What can hang from each mark
q_694: q_359
q_5: q_39 q_431 q_587 q_590 q_641
q_192: q_5
q_39: q_5
q_495: q_590
q_359: q_192 q_694
q_431: q_5

Every row comes from one small tree of marks. The marks that hang from a mark follow it in brackets, in the order of their numbers. Every link used is in the known rows. Which tree was each row made from?
Known rows
q_431[q_5[q_39 q_587 q_590 q_641]]: [ -6  13  -3 -15  -4 -18  11  16  65  24 -24  14  33  -5  11 -35]
q_694[q_359[q_192[q_5[q_39 q_431 q_641]]]]: [ 24  10  18  34  14 -24 -20  45  12   8 -18  10  23 -27 -51  -5]
q_694[q_359]: [ -2   3 -36  37  37 -36 -11  52 -60  -1  -1  16  -1  10  13  13]
q_694[q_359[q_192[q_5[q_431 q_587 q_641]]]]: [ 20   8   3  29  22 -33 -17  16  11 -35 -23  21  30 -36 -46  -4]
q_694[q_359[q_192[q_5[q_39 q_431 q_587]]]]: [ 23   7  20  38  13 -33 -24  18   8   3 -18  10  21 -44 -18  -6]
q_5[q_590]: [ -8  -2 -13  11  17 -16  -3  23 -37  -5  15  -3  -3  20   2  -7]
q_359[q_192[q_5[q_590 q_641]] q_694]: [ 28 -14  17  29  30   2 -31  10 -36  -2  -9 -16  18   1 -61   1]
q_495[q_590]: [ -7 -12 -15  40  14 -12   0  41 -50  14 -23  28 -13  12  19   4]
q_39[q_5[q_587 q_590]]: [  4  10 -23  -3  26 -22 -17 -23   6 -16  -7   8  20   6   5 -20]
q_5[q_431 q_587 q_590]: [-10  11   5   2   8 -16   0 -10  31 -29   4  13  12  -9   0 -27]
q_5[q_39 q_431 q_587 q_590]: [-12  17  20   2  -3 -18   2  -9  59   6  -3  11  17 -17   5 -35]
q_431[q_5[q_590]]: [ 10  -6 -14  -5  16  -8  -3  46 -20   5   5  -3  -3  17  16 -12]
q_39[q_5[q_431 q_587]]: [ 11  12 -17  -4  33 -11 -22  -6  29 -20  -8  37  16 -14   7 -20]
q_5[q_590 q_641]: [-14   7 -19   4  12 -16   3  23  -6 -10   3   7  12  23 -19 -13]
q_5[q_39 q_431 q_587 q_590 q_641]: [-19  26  17  -5  -8 -18  10 -10  90   0 -14  21  35 -15 -16 -42]
q_39[q_5[q_431 q_590]]: [ 15  11  -1  -8  24  -3 -21   2  19 -21   1   4   8   6 -18 -21]
q_359[q_192[q_5] q_694]: [ 35 -29   4  43  46   4 -44  33 -83  13   3  -2  -2  -6 -22  17]
q_192[q_5[q_587 q_590]]: [  8  -4  -5   6  14 -27 -15 -13 -36 -17 -13   3   7   0  -9 -10]

Which tree is each row?
[-15  20   2  -7   4 -18   6 -11  63 -33  -7  22  27  -7 -23 -34]
q_5[q_431 q_587 q_590 q_641]
[ 31   2  21  41  18 -23 -28  47 -20  13  -7   1   7 -28 -28   2]
q_694[q_359[q_192[q_5[q_39 q_431]]]]
[ 19  -8  16  28  25  -8 -28 -19  -7 -11 -19  -5  31 -15 -51  -8]
q_359[q_192[q_5[q_587 q_590 q_641]] q_694]
[ 18  -1   1  39  18 -42 -19  -1 -43 -25 -10 -17  20 -16 -27   2]
q_694[q_359[q_192[q_5[q_587 q_590]]]]
[  1   1 -33 -11  23 -16   7  37  22   0 -15  38  22  -3  19 -18]
q_431[q_5[q_587 q_641]]
[  0  12   6  -1  -2 -28  -7 -14  23  12 -31  12  28  -6 -23 -27]
q_192[q_5[q_39 q_587 q_590 q_641]]
[  3  27  -7 -16  16 -13  -9 -27  78 -35 -19  24  37  -8 -30 -37]
q_39[q_5[q_431 q_587 q_590 q_641]]
[  0   6   0  -6   0 -17   5  18  35  29 -13   6  17  -7  31 -28]
q_431[q_5[q_39 q_587 q_590]]
[ 27 -13  15  36  31   4 -35  31 -25  41 -14   5  20 -10 -36   3]
q_359[q_192[q_5[q_39 q_641]] q_694]
[ 10  19  -6 -15  21  -3 -15  -1  50 -27  -9  14  23   8 -39 -27]
q_39[q_5[q_431 q_590 q_641]]
[ 23 -15   1  32  40  -6 -30   3 -25  -1 -19  17  27 -19 -34   1]
q_359[q_192[q_5[q_587 q_641]] q_694]
[ -2  17 -27 -11  21 -22  -9 -25  38 -20 -18  16  36   7 -17 -26]
q_39[q_5[q_587 q_590 q_641]]
[  0  13 -41  -7  34 -20 -13  -3  19 -11 -18  40  31   2   0 -16]
q_39[q_5[q_587 q_641]]
[ 28 -23   5  41  43  -6 -39   5 -57   2  -8   7  11 -20 -13   9]
q_359[q_192[q_5[q_587]] q_694]
[ 14   7  -5  30  14 -44 -14  -2 -13 -28 -21  -7  36 -16 -48  -4]
q_694[q_359[q_192[q_5[q_587 q_590 q_641]]]]
[  6  20 -21 -14  29 -11 -14  -7  60 -27 -19  45  32 -13 -15 -26]
q_39[q_5[q_431 q_587 q_641]]
